Each row comes from the steps of one walk. Every step used is in the known rows, and no mark comes twice. Write the walk behind each row, first mark first.
Known rows:
tiru rezonus mizuk ropaku: [-0.24  0.29  0.28 -0.45 -0.32  0.40  0.19  0.30  0.30 -0.25 -0.22  0.21
 -0.41  0.05 -0.11  0.18  0.14 -0.15  0.05  0.25  0.15  0.00  0.06  0.02
  0.37 -0.21 -0.03]
duto vefig: [-0.10 -0.02  0.06  0.03  0.04  0.11  0.12 -0.03 -0.27 -0.01 -0.04  0.07
  0.06 -0.05 -0.12  0.26 -0.10 -0.04 -0.08  0.13  0.09 -0.04 -0.10  0.11
  0.26 -0.05  0.27]
tiru rezonus mizuk: [-0.14  0.15  0.25 -0.17 -0.35  0.15  0.18  0.24  0.38 -0.18 -0.01  0.23
 -0.41  0.05 -0.15  0.08  0.22 -0.15 -0.09  0.28  0.07  0.00  0.01 -0.02
  0.38 -0.07 -0.05]
tiru duto vefig mizuk luva: [-0.19  0.14  0.37  0.04  0.05  0.31 -0.25  0.09  0.22  0.14 -0.17  0.22
 -0.38 -0.12  0.02  0.31 -0.22 -0.03 -0.16 -0.05  0.08  0.07  0.14  0.11
  0.62 -0.17 -0.15]
vefig maso luva: [ 0.00 -0.04  0.49 -0.06 -0.01 -0.03  0.04  0.42  0.18 -0.05  0.09  0.15
 -0.01  0.24  0.24  0.02 -0.20 -0.10  0.04 -0.07 -0.11  0.04 -0.24  0.14
  0.48 -0.06  0.23]
mizuk luva maso vefig: [-0.01 -0.23  0.53 -0.21  0.12  0.11  0.11  0.34 -0.10  0.07 -0.14  0.16
 -0.05  0.10  0.22  0.22 -0.37 -0.14 -0.21  0.24  0.09 -0.03 -0.06  0.23
  0.25 -0.13 -0.10]
ropaku mizuk luva rezonus tiru duto vefig maso: [-0.26  0.08  0.18 -0.25  0.04  0.35  0.01  0.22  0.18  0.05 -0.08  0.34
 -0.52 -0.07  0.19  0.19 -0.26 -0.28 -0.11 -0.16  0.04 -0.16  0.07  0.09
  0.66  0.06 -0.17]
maso luva rezonus tiru duto vefig: [-0.29 -0.01  0.24 -0.07 -0.18  0.32  0.17  0.00 -0.10 -0.02 -0.07  0.16
 -0.30  0.09  0.02  0.36 -0.15 -0.24 -0.07  0.11  0.27 -0.08 -0.14  0.02
  0.55 -0.02 -0.12]
duto tiru rezonus luva maso vefig: [-0.15 -0.17  0.41 -0.35 -0.05  0.18  0.17  0.25 -0.21 -0.12 -0.13  0.24
 -0.06  0.20  0.22  0.18 -0.20 -0.29 -0.12  0.19  0.07 -0.06 -0.10  0.11
  0.51 -0.14 -0.04]
vefig mizuk rezonus luva maso: [ 0.12  0.00  0.45 -0.27  0.02  0.05 -0.10  0.37  0.09 -0.17  0.01  0.28
 -0.07 -0.07  0.07  0.14 -0.10 -0.30  0.17  0.12  0.01 -0.03 -0.18  0.20
  0.56 -0.21 -0.20]
luva maso vefig duto tiru: [-0.39 -0.16  0.01 -0.11  0.35  0.15  0.10  0.15 -0.08  0.03 -0.02 -0.03
 -0.15 -0.06  0.19  0.21 -0.35 -0.08 -0.01 -0.08 -0.04 -0.19 -0.07 -0.04
  0.33 -0.05 -0.16]
duto tiru rezonus mizuk luva maso vefig: [-0.27 -0.15  0.44 -0.39 -0.01  0.30  0.11  0.35  0.05  0.01 -0.22  0.26
 -0.41  0.12  0.16  0.28 -0.32 -0.22 -0.26  0.34  0.16 -0.10  0.02  0.11
  0.48 -0.11 -0.16]
maso vefig mizuk rezonus: [-0.04 -0.13  0.20 -0.14 -0.04  0.19 -0.03  0.28  0.05 -0.32 -0.09  0.18
 -0.08 -0.04  0.29  0.25 -0.15  0.10 -0.18  0.01  0.00  0.09 -0.01  0.08
  0.24 -0.21 -0.02]
ropaku mizuk luva maso: [-0.11 -0.06  0.42 -0.17  0.15  0.17 -0.04  0.29  0.22  0.12 -0.08  0.15
 -0.40 -0.17 -0.01  0.36 -0.23 -0.39  0.05  0.18  0.03 -0.07  0.04  0.15
  0.37 -0.10 -0.17]
vefig duto: [-0.07  0.03  0.16  0.15  0.20 -0.03  0.01  0.16  0.10 -0.07  0.10 -0.05
  0.06 -0.09  0.07  0.09 -0.04  0.06  0.08 -0.13 -0.11 -0.05 -0.07  0.03
  0.19 -0.14 -0.22]
luva maso: [ 0.08 -0.09  0.25 -0.15  0.07  0.01  0.11  0.30 -0.04  0.03  0.00  0.01
 -0.01 -0.10 -0.07  0.13 -0.20 -0.22  0.15  0.19 -0.07 -0.15 -0.20  0.20
  0.25 -0.10  0.02]
ropaku mizuk: [-0.19 -0.03  0.10  0.04  0.02  0.09  0.22  0.02  0.24 -0.02  0.11  0.06
 -0.31 -0.14  0.02  0.27  0.10 -0.32 -0.03 -0.06 -0.06  0.08  0.06 -0.15
  0.10  0.00  0.03]
ropaku mizuk rezonus luva maso vefig duto: [-0.11 -0.12  0.41 -0.20  0.26  0.13  0.06  0.25 -0.01 -0.10  0.10  0.18
 -0.01 -0.01  0.40  0.26 -0.15 -0.21 -0.07 -0.03  0.05 -0.05 -0.08  0.06
  0.24 -0.17 -0.57]
mizuk rezonus luva maso vefig: [ 0.08 -0.20  0.54 -0.29  0.00  0.06  0.17  0.32 -0.20 -0.14 -0.06  0.26
  0.13  0.16  0.29  0.16 -0.19 -0.22 -0.15  0.23  0.11 -0.03 -0.16  0.20
  0.30 -0.15 -0.16]
rezonus mizuk luva maso: [-0.01  0.02  0.50 -0.21  0.07  0.08  0.00  0.41  0.35  0.15 -0.05  0.21
 -0.39 -0.08 -0.09  0.16 -0.19 -0.30  0.01  0.33  0.09 -0.09 -0.08  0.19
  0.41 -0.07 -0.24]
maso luva rezonus tiru duto vefig mizuk ropaku: [-0.34  0.13  0.26 -0.42 -0.12  0.53  0.07  0.19  0.12 -0.13 -0.13  0.17
 -0.48  0.05  0.14  0.38 -0.20 -0.20  0.12 -0.03  0.21  0.09 -0.12 -0.01
  0.65 -0.25 -0.14]
maso luva rezonus mizuk ropaku: [-0.19  0.09  0.42 -0.42 -0.27  0.25  0.27  0.44  0.32 -0.23 -0.05  0.13
 -0.41  0.18  0.01  0.20 -0.02 -0.27  0.16  0.24  0.27  0.05 -0.14  0.06
  0.38 -0.15 -0.15]
ropaku mizuk rezonus tiru duto vefig: [-0.38  0.11  0.03 -0.09 -0.09  0.45  0.13 -0.14 -0.01 -0.03 -0.14  0.24
 -0.39 -0.16  0.01  0.45 -0.01 -0.23 -0.19  0.07  0.21 -0.12  0.06 -0.10
  0.36  0.00 -0.16]
ropaku mizuk luva rezonus tiru duto vefig: [-0.39  0.06  0.18 -0.09 -0.09  0.43  0.09 -0.07  0.06  0.03 -0.14  0.24
 -0.57 -0.09 -0.01  0.46 -0.13 -0.33 -0.15  0.06  0.28 -0.08  0.09 -0.04
  0.54  0.01 -0.26]

Write each row's walk:
[-0.46 -0.08  0.16 -0.15  0.35  0.19  0.05  0.23  0.20  0.12 -0.03  0.12
 -0.42 -0.05  0.17  0.22 -0.33 -0.14 -0.11  0.02  0.07 -0.16 -0.01 -0.06
  0.43 -0.02 -0.34]  rezonus mizuk luva maso vefig duto tiru
[-0.13 -0.15  0.08 -0.10 -0.13 -0.01  0.28  0.20  0.19 -0.33  0.06  0.18
 -0.42  0.06  0.00  0.14 -0.01 -0.24  0.12  0.09  0.09  0.01 -0.15 -0.10
  0.38 -0.01  0.02]  luva rezonus tiru
[ 0.02 -0.04  0.43 -0.17  0.18  0.12 -0.19  0.38  0.24  0.11 -0.07  0.16
 -0.31 -0.15  0.02  0.22 -0.33 -0.20  0.09  0.11 -0.05 -0.02 -0.06  0.22
  0.53 -0.20 -0.13]  vefig mizuk luva maso
[-0.42  0.06  0.13 -0.24 -0.14  0.27  0.19  0.19  0.30 -0.14 -0.03  0.21
 -0.49  0.07  0.04  0.15  0.06 -0.11 -0.18  0.15  0.09 -0.07  0.04 -0.13
  0.44 -0.05 -0.22]  maso vefig duto tiru rezonus mizuk
[ 0.04 -0.27  0.35 -0.22  0.09  0.06  0.26  0.28 -0.22  0.03 -0.01  0.06
  0.09  0.10  0.23  0.13 -0.28 -0.15 -0.17  0.19  0.00 -0.07 -0.19  0.16
  0.13 -0.09 -0.02]  luva maso vefig
[-0.44  0.08 -0.01 -0.08 -0.11  0.32 -0.08  0.13  0.03 -0.32 -0.24  0.05
 -0.30 -0.05 -0.05  0.30 -0.07  0.00  0.09 -0.01 -0.04 -0.16  0.14  0.00
  0.59 -0.19  0.04]  vefig duto tiru rezonus
[-0.06 -0.08  0.47 -0.20  0.11  0.12  0.04  0.27 -0.12 -0.12  0.02  0.15
  0.08  0.11  0.29  0.14 -0.15 -0.09 -0.04  0.03  0.00 -0.06 -0.12  0.16
  0.41 -0.24 -0.44]  tiru rezonus luva maso vefig duto
[-0.19  0.15  0.17  0.05 -0.17  0.21  0.19  0.00  0.28  0.02 -0.08  0.14
 -0.34 -0.03  0.00  0.09  0.06 -0.18 -0.09 -0.04  0.01 -0.09  0.01 -0.15
  0.35 -0.01 -0.23]  rezonus tiru duto
[-0.24 -0.03  0.19 -0.11 -0.07  0.30  0.00  0.05  0.14  0.01  0.08  0.17
 -0.44  0.02  0.14  0.28 -0.18 -0.18 -0.02 -0.10  0.11  0.09 -0.18 -0.04
  0.68 -0.11 -0.16]  maso luva rezonus tiru duto vefig mizuk
[-0.01  0.04  0.06 -0.14  0.15  0.07  0.05  0.24 -0.12  0.01  0.02  0.19
  0.04 -0.03  0.09 -0.01 -0.22  0.00 -0.05 -0.12 -0.14 -0.13 -0.12  0.20
  0.42  0.02  0.30]  duto vefig maso
[-0.10 -0.06  0.37 -0.26 -0.16  0.04  0.22  0.43  0.29 -0.08  0.20  0.23
 -0.39  0.19  0.07  0.06 -0.09 -0.28 -0.01  0.18  0.19 -0.01 -0.28  0.10
  0.52  0.07 -0.12]  duto vefig maso luva rezonus mizuk
[-0.15 -0.14  0.36 -0.06 -0.13  0.13  0.01  0.32  0.25 -0.23 -0.10  0.12
 -0.50 -0.02  0.02  0.38 -0.14 -0.33  0.07  0.07  0.16  0.03  0.13  0.13
  0.44 -0.07 -0.18]  ropaku mizuk luva rezonus
[-0.15  0.04  0.23 -0.36  0.04  0.32  0.14  0.23  0.08 -0.11 -0.10  0.10
 -0.15  0.04  0.25  0.16 -0.16 -0.02 -0.04 -0.08  0.00  0.16 -0.03  0.01
  0.26 -0.29  0.03]  maso vefig mizuk ropaku
[-0.23  0.15  0.31 -0.10 -0.28  0.13 -0.01  0.10  0.06 -0.35 -0.17  0.31
 -0.20  0.15 -0.07  0.14  0.15 -0.26  0.07  0.05  0.07  0.02  0.07  0.00
  0.77 -0.16  0.11]  duto tiru rezonus luva
[ 0.01 -0.13  0.42 -0.31 -0.02  0.18  0.00  0.27  0.03 -0.08  0.06  0.26
 -0.15  0.10  0.29  0.10 -0.15 -0.18 -0.09 -0.01 -0.07  0.14 -0.13  0.09
  0.56 -0.25 -0.12]  tiru rezonus luva maso vefig mizuk
[-0.37  0.14  0.07 -0.20 -0.28  0.23  0.16  0.18  0.37 -0.17 -0.09  0.22
 -0.57  0.02 -0.17  0.14  0.14 -0.19 -0.07  0.23  0.08 -0.07  0.05 -0.11
  0.49 -0.01  0.02]  duto tiru rezonus mizuk
[-0.35 -0.11  0.15 -0.11  0.32  0.10  0.08  0.14 -0.05  0.00  0.02  0.09
 -0.11  0.01  0.21  0.16 -0.26 -0.19  0.01 -0.11  0.01 -0.13 -0.10 -0.05
  0.46 -0.06 -0.23]  rezonus luva maso vefig duto tiru
[-0.15  0.14  0.25 -0.42 -0.23  0.24  0.28  0.39  0.29 -0.24 -0.08  0.12
 -0.40  0.05 -0.06  0.13  0.03 -0.23  0.15  0.20  0.22 -0.01 -0.07  0.05
  0.30 -0.13 -0.16]  luva rezonus mizuk ropaku
[-0.12  0.05  0.45 -0.09 -0.03  0.18  0.01  0.27  0.01  0.09  0.00  0.17
 -0.03  0.19  0.22  0.13 -0.27 -0.11 -0.08 -0.07  0.00 -0.05 -0.20  0.18
  0.58 -0.04  0.10]  tiru duto vefig maso luva
[-0.04 -0.20  0.38 -0.19 -0.14  0.05  0.07  0.46 -0.08 -0.22  0.04  0.11
 -0.11  0.23  0.17  0.20 -0.32 -0.19  0.14  0.04  0.10 -0.04 -0.26  0.29
  0.61 -0.06  0.11]  duto vefig maso luva rezonus
[-0.14  0.14  0.06 -0.16  0.08  0.23  0.08  0.14  0.03  0.10 -0.03  0.28
 -0.18 -0.04  0.13  0.00 -0.19 -0.08 -0.13 -0.16 -0.09 -0.19 -0.08  0.08
  0.53  0.05  0.05]  rezonus tiru duto vefig maso
[-0.30  0.14  0.15 -0.05 -0.20  0.37  0.13  0.02  0.35 -0.13 -0.14  0.23
 -0.51 -0.14  0.09  0.31  0.09 -0.27 -0.13 -0.04  0.09 -0.10  0.13 -0.17
  0.31 -0.03 -0.36]  ropaku mizuk rezonus tiru duto
[-0.17 -0.02  0.13 -0.07 -0.10  0.21  0.05  0.17  0.16 -0.33 -0.10  0.15
 -0.26 -0.18  0.07  0.42  0.05 -0.17 -0.04  0.07  0.05 -0.01  0.13  0.00
  0.13 -0.09 -0.03]  ropaku mizuk rezonus
[-0.08 -0.11  0.42 -0.18 -0.23  0.16  0.06  0.41 -0.04 -0.15 -0.02  0.09
 -0.15  0.20  0.19  0.19 -0.31 -0.22  0.09 -0.02  0.11 -0.12 -0.20  0.29
  0.66 -0.05 -0.09]  tiru duto vefig maso luva rezonus
